Known rows, with every step that occurs:
vome/kige/moge/bosal/vivel: [ 24  16 -20 -21  10  -9   9  14  -1  -6   2  -8   5 -18 -12  -5  12  -2
   3 -11  -2 -36  19 -16  -7   4  -5  17  13   1  14   1   7 -11   0   7
  -5]
vome/kige: [  4   5  -5  -3  -1  -6   1   0  -3   2   2  -1   4  -3   3 -10  -3   1
   0 -10  -7  -6  -2   0  -1   4   0   7  10   9   2   2   1  -4   2  -6
   0]
vome/kige/moge: [ 18   9 -12 -13   1  -7   1   2  -5  -2   3  -9   5 -11  -1  -5   3   1
   1 -12 -12 -17   3  -2  -2   7  -3  13  15   8   5   6   5  -8   7   0
   1]
rifa/moge/bosal/vome/rober/vivel/kige: [ 27  15 -24 -13  31   1  -1   6  -2  -6  -8  12  10 -24 -10 -11  15  -3
  10 -12  -6 -38  33 -12 -11  -1 -12   0  16   0  24 -12   4 -13  -2   0
 -12]
butob/valoza/vome/rober/moge: [  7  12   5   8  10  -4   5  -1 -10   0 -14   2  -4   0  15  -9  -3  -3
  -9  -6  -9  -3  18   9 -10  -8 -10 -11  -5   2   7   5  17 -20 -12  -3
 -10]
fege/vivel/kige: [ -5   1  -9   0  11  -7   4   8   2  -1   5   7  -9   2   2   7  11  12
  16 -12 -14   7  21  -1   2  -1   3 -12  -1  -2  10   2 -10 -13   2  -6
 -11]
fege/vivel/kige/moge/rober/vome/befozif: [  4   8 -38  -3  34 -13   0   6  -5 -14  12   4   1 -17  -3   2  13   6
  21 -16 -28 -17  43 -16  -6  -9  -4   0   5 -15  23   1  -4 -23   3  -6
   0]
rober/vome/kige/moge/bosal/vivel: [ 20  16 -22 -27  21 -12   4  12  -8  -9   2  -8  14 -21  -8  -6  21  -5
   5 -27  -4 -39  25 -18  -7   0  -3  16  10  -9  20  -4  13 -10  -5   6
  -2]
rifa/moge/rober/vome/befozif/zekev: [  7   3 -22   1  25  -6  -6  -1  -7 -10  -7   2   4  -9  -4  -8   2   0
  -2  -1 -10 -19  13 -15 -19 -10 -11   9  10  -5  14  -2   8  -5  -7   2
  16]
rober/vome/kige/moge/bosal: [ 24   6 -18 -21  17 -12  -4   4 -13 -12   4  -9  17 -20  -9 -11  13  -5
   4 -30  -4 -31  18  -8  -9   1  -3  20   9  -4  15  -1  14  -8   1   3
   8]
vosir/vome/rober/vivel/kige/moge: [ 22  16 -24 -11  21  -6   4  -4  -6  -4  -3   8  10 -23  -7   2  14   7
   7 -16 -12 -10  25   2  -2  -1  -9  -8  18  -7  15   5   1 -21   0  -9
 -11]
befozif/zekev: [ -6   0   2   0  -3  -4   0  -3   4   0 -12  -1  -8   7  -1   0   1   6
  -3  -2   4   3  -2  -2  -5  -3  -3   1   4   5   0   2   1  -3  -8   5
   7]
rifa/moge/bosal: [ 26  -3  -6  -8  14  -1  -4   9  -8  -9  -1  -2   5 -12 -13  -4   5  -2
  -1   0   5 -22   7  -5 -15   2  -6  11   2   2   7  -3   7   3   4   7
   2]
valoza/vome/rober/vivel/fege: [  7  15 -12   1  -4  -6   4  -7 -15   2  -4  10   4  -1  -6  -7   2  -2
  -1   1   0  -2  27   0   2 -14  -2 -25  -6   2  22  -2  -3 -17  -5 -11
 -17]
zekev/befozif: [-13  -9 -10   5  -1  -7  -6   3   2  -3  -6  -5  -3   9   5   3   1  -2
   2  -1   0   1   0   3   0  -4  -5  -2   4   7  -6  -9   4  -8  -5  -1
   3]
kige/moge/bosal/vome/befozif/zekev: [  7   6 -22 -13  15  -6  -2 -13   9 -11  -6  -3  -2 -13 -12 -16  -4   0
   2  -9   0 -31  16 -19 -16   3 -14  24  16   0  11  -5  12 -16   0  15
   8]
moge/bosal/vome/valoza: [  8   0 -11  -7   9   2   3 -11   0  -5   0   3   2  -7   1 -17  -2  -8
  11  -6   4 -32   9  -6  -9   2 -13  13   0  -1   5 -13   6  -9   7   3
  12]
rober/vivel: [ 4  6 -6 -4  3  2 -1  1 -2 -2 -4  2  1 -2 -4  1  7  0 -2 -2  0 -1 11 -3
  6  0  4 -9  0 -4  8 -3  0  4 -3 -7 -7]
kige/moge/rober/vivel/fege: [ 24  10 -23 -13   2  -9   1   6  -6  -9   6  -2   2 -16 -13   9  16  -1
   8   6  -6 -22  30 -11   1  -7   2  -9  -2  -8  26   1 -11   1   3  -5
   1]
fege/vivel/rober: [  2   4 -12   0   9  -5   8   4   8   4  10   0 -10   6  -5   5   9  12
  12  -1  -5   6  20  -8   1  -5   3 -14  -8   1  21   0 -13  -4   1  -7
 -12]
butob/valoza/vome/kige/moge/rober/vivel/fege: [ 28  19 -18 -13  -8 -20   1   3 -25  -4  -4  -6  -3  -5   4 -13   8   1
  -2  -7 -15 -28  30  -1  -3 -11   3 -11  -5   0  25   8   1 -16   7  -9
  -2]
kige/moge/bosal: [ 22   1 -11 -12   8  -4  -1   5  -2 -11   1  -9   3 -14 -15   0   7  -3
   2  -4   4 -24  13  -7 -10   2  -5  15   2  -2   7   0   7  -4   4  11
   4]
vosir/vome: [  8  -2   1  -4   1  -5   2 -10  -5   0   3   6   7  -4  -1  -6   1   2
  -1  -6   4   7  -2   6  -4   2  -3   0   4  -4  -1   5   0  -2   3  -6
   3]
vosir/vome/kige/moge/bosal: [ 37   4 -15 -21   8 -14   2  -5 -10  -9   7  -4  14 -21 -13 -16   5   1
   1 -21   1 -23  10   0 -14   8  -8  22  16   2   9   9   9 -10   9   0
   7]
moge/bosal/vome: [ 11   2  -4 -10   6  -1  -1  -4   5  -4  -1   4   4  -8  -6 -15   4  -8
   6  -6   9 -21  12 -10  -8   2  -6  12   3  -1   9  -9   4  -2   1   7
   5]
bosal/vivel/kige/moge: [  5  13 -19 -13  15  -7   8  13   1  -2  -1  -3  -2 -10   1  15  18   5
  11  -8 -14 -19  20  -8   2   1  -2  -1  11  -9   8   0  -4 -16  -1   7
 -14]
valoza/butob: [ -7   1   5   3  -1   2  -1   0  -1   3  -6   0  -8   3  11  -4  -8   2
  -5  -1  -3 -12   2   6   5  -2   3  -3 -11   0  -6   2   4  -1   0   7
  -1]
vivel/rober/moge/kige: [ 22  -4 -22  -8  23 -14   6   8   2  -1   5  -6  10  -6   5   2   7   3
   2 -13 -14  -8  21   2 -11   6   1   2   3   5  21 -11  -3  -3  -2  -7
  -5]
butob/valoza: [ -8   1   9   1   0   0   0   2  -1   3  -8  -3  -9   2  12  -2  -4   5
  -4  -4  -2  -6  -2   6   2   0   3  -2 -11  -3  -5   2   7  -1   1   1
  -1]
fege/vivel/kige/moge: [  8   5 -16  -8  13  -9   4   9   0  -5   6  -2  -8  -6  -2  11  16  12
  18 -14 -19  -4  27  -4   2   2   0  -5   5  -3  12   6  -7 -17   7   0
 -10]

Rows:
[ 23   7 -11 -16  18 -10   2  -2   2  -8   2   2  13 -17   2 -19   7  -7
   6 -24  -5 -28  19  -8 -14   9  -8  17  15   5  18  -7   8  -3  -7  -2
   1] | rober/moge/bosal/vome/kige
[ 15   9 -13  -1   4   0  -1   7  -1  -5  -2   3   1  -5  -7   0  10  -5
  -1   9  -1 -10  17  -9  -1  -8   0  -8   0  -5  15  -1  -6   4  -3  -8
   5] | moge/rober/vivel
[ 40  20 -23 -11  -2 -12  -2   4 -21  -7  -3  -6   5  -4  -7 -16  13  -8
  -6  -1 -14 -21  26  -8  -8  -7  -6  -1  13   4  20   8   3 -15   4  -7
   4] | valoza/vome/kige/moge/rober/vivel
[  9   4 -15  -2  21  -8  10   6   8  -1  12  -1  -6  -1   0  10  16  11
  13  -8 -12   7  30  -6  -5  -2   1 -16  -5  -2  27  -1  -9  -2  -9 -11
 -15] | fege/vivel/rober/moge
[ 20  11 -15 -17  12  -4   8  13   2  -8   0  -7   1 -16 -15   5  15  -3
   3  -1   4 -30  22 -16  -7   1  -5  11   3  -9  12  -2   6  -6  -1  13
  -4] | kige/moge/bosal/vivel
[ 17   3 -26 -15  20  -6   2  -6  -4 -10   1   0   3 -15   3  -7   8  -2
  20 -17 -11 -43  20  -6 -11   4 -16  16  10  -4   9  -9   2 -22  12   7
   8] | vivel/kige/moge/bosal/vome/valoza
[-18   3  -2   9  -1  -9  -2 -14  -9   1 -19  -1 -16  16  13 -18 -17   8
 -16  -3  -6   2   2   3 -10 -10  -5  -2  -6   4  -4   4  16 -24  -3   3
   0] | butob/valoza/vome/befozif/zekev
[  5  19  -9  -5   9   8   3  -7   8   3  -7  11   5 -12  -4 -11   5  -6
   3  -4  -1 -14  19 -10   5  -3  -7  -8   9  -1  16  -9   3  -7  -7  -6
  -9] | bosal/vome/rober/vivel
[ 10   7 -28  -3  23  -5  -4  -1  -5 -13   7  -3  10 -19  -6  -4   3  -6
   4  -4 -15 -23  22 -15  -9  -8  -8  12   5 -14  15  -1   6 -10   1  -1
  11] | kige/moge/rober/vome/befozif
[ 32  17 -15 -13  22   7   0   2   0  -5  -9   8  10 -23 -16 -16  11  -9
   3  -3   3 -37  26 -15 -10   0 -13   3  12   1  23 -11  10  -3  -2   1
  -7] | rifa/moge/bosal/vome/rober/vivel
[ 12   7 -13  -5  10 -10  -2   5  -9  -4   3   1  13  -9   2 -12   9  -7
   4 -14  -8 -17  12  -8  -6  -8  -2   8   8  -2  15   0   0  -3  -4  -9
  15] | moge/rober/vome/kige
[ 36  17 -28 -14  -7 -19   0   2 -24  -7   3  -3   6  -8  -8 -11  13  -3
   2  -3 -13 -22  32  -6  -5 -10   0  -9   6   3  30   6  -6 -15   6 -10
  -2] | valoza/vome/kige/moge/rober/vivel/fege
[  0   3 -10  -8  -2  -6   1  -2  -5  -2   3   4   2  -5  -4   5   8   5
   5  -4   0  -3  16  -2   9  -2  10 -18  -8  -5  17  -5  -9   4  -1 -10
 -12] | rober/vivel/fege
[ -7  -2  -9  -2  13   0   0  -9 -11  -3   0   0   7  -3  11  -3   3  -4
   6 -15  -7 -13   4   1   0  -4  -5   0  -6  -9   3  -7   8  -7   1  -7
  11] | rober/vome/valoza
[  0  12   7   9  -3  -1   3  -3 -10   6 -15   2  -8   6  10 -14 -10  -2
 -10   1  -2  -4   9   8  -5 -13  -8  -9  -8   5   1   5  12 -23  -3   0
  -6] | butob/valoza/vome/rober
[ 15  17 -13  -9  14   6   2  -4   8  -3  -7  10   7 -17 -14 -16   7 -10
   4  -5   8 -27  28 -14  -4  -3 -10   2   7  -1  21 -12   6  -8  -7  -2
  -5] | moge/bosal/vome/rober/vivel
[  2   6 -17  -9  18  -8   7  16   2  -4  -2   5   0  -8  -4   5  15   2
   9 -10   1 -20  22 -10  -6  -3  -1   2   2  -7  11  -7  -4 -13  -5   5
 -11] | moge/bosal/vivel/kige
[ 22  15 -29 -10  26  -4   1  10  -2 -10  -6   1   6 -24 -16   4  14   1
   8 -12  -6 -30  36  -8  -7  -4  -9   1  11  -3  21  -3   3 -19  -3   0
 -11] | vome/rober/vivel/kige/moge/bosal
[ -1  12 -15  -4  10  -4  12   8   9   7   4  -2  -3   1  -2   7  11   5
   5   4  -1  -8  13 -12   1  -8   1  -9  -2  -4  17  -7  -9  -3  -6   0
 -15] | bosal/vivel/rober
[-12   1 -15   3  17  -2   2  -9  -8   4   0  -3  -2   4  21  -4  -2   4
   5 -15 -10 -26  11   4   3 -13  -1  -8 -20  -8  10  -8   3  -9   0  -2
   3] | vivel/rober/vome/valoza/butob
[ 19   3 -12  -2  22  -6   7   7   1  -2  -2   2  12 -16   3  -3   0  -6
  -2 -11 -15 -11  21   3 -10   8  -8   6  10  10  12  -7   7 -12  -6  -5
  -2] | vome/rober/moge/kige
[-12  -1  -1   7   1   5   3  -7  -7   3  -4   0 -11   3  19  -5 -13   2
  -1  -1  -8 -21  -1  10   5  -2  -3  -2 -14   2  -9  -1   6  -8   6   2
   5] | vome/valoza/butob
[ 42  16 -23 -16   5 -11   2  -1 -11  -8   4   0  13 -20 -10 -11  13  -1
   0  -9  -9 -20  19  -5  -6   1  -6   5  20  -2  18  11   0  -6   5 -13
   9] | vosir/vome/kige/moge/rober/vivel
[  4   6 -18  -9  15 -12   0  -1  -5   3   7  -4  13  -3   5  -8   8   4
   6 -24  -8 -10  10  -5  -2  -8   3   1   5   0  21  -6  -2  -4  -4 -10
  -3] | vivel/rober/vome/kige
[ 37  11 -17 -13   3 -13   3  -2  -9  -5   8  -2  11 -18  -7 -12   6  -2
   3  -8  -9 -19   8  -3 -12   1 -10  15  20   2  10  14  -1  -9   9  -6
  15] | vosir/vome/kige/moge/rober
[ -1  15  -3   2  -5  -6   5  -5 -16   5 -12   6  -6   0   6  -9  -1   3
  -5  -4  -2  -7  25   6   4 -15   2 -27 -16  -1  17   0   4 -18  -4 -10
 -19] | butob/valoza/vome/rober/vivel/fege
[ -9   3 -20   5  18  -7  -4  -6   1  -8  -5   4   1  -4  -2  -8  -2  -1
  -1  -4  -5 -10  14 -14 -13 -14  -7   7   5  -8  12  -3   4  -9 -11  -2
  18] | moge/rober/vome/befozif/zekev
[ 19  14 -23 -12  23  -4   3   1   6  -6  -3   4   7 -24  -9  -7  10  -5
  17 -14  -6 -38  28 -11 -12  -2 -16  13  17   0  16  -6   3 -24   1  10
  -3] | vivel/kige/moge/bosal/vome/rober
[ 17  16 -20  -3  29 -13  12  13  -6  -6  -8   9   5 -10   0  -2  16  -4
   4 -11  -6 -17  43  -7 -19 -10 -15  -7   7  -2  23  -5   6 -31 -19   1
 -20] | valoza/vome/rober/moge/bosal/vivel/kige
[  8   7 -22 -12  20  -6   6  -2  -2  -7   1   2 -14 -10  10  -9   7   6
  23 -20 -19 -47  37  -4  -2   2  -8   4  -7  -4  12  -4   4 -28  13  10
   0] | fege/vivel/kige/moge/bosal/vome/valoza/butob
[ 24   8  -8   2  17  -7   3   1  -9  -9  -5   4   7  -8  -7 -11   3 -10
  -5  -5   2 -10  28  -1 -21  -8 -16   0   3   4  17   0  13 -19 -13  -1
  -6] | valoza/vome/rober/moge/bosal
[  3   8   4  -1  -9 -11   0  -3 -19   5 -10  -4  -5  11  17 -22  -7   2
 -11 -13  -9  -6   1  10  -4  -4   0  -1  -2   9  -1   8  12 -17   4  -4
  -3] | butob/valoza/vome/kige
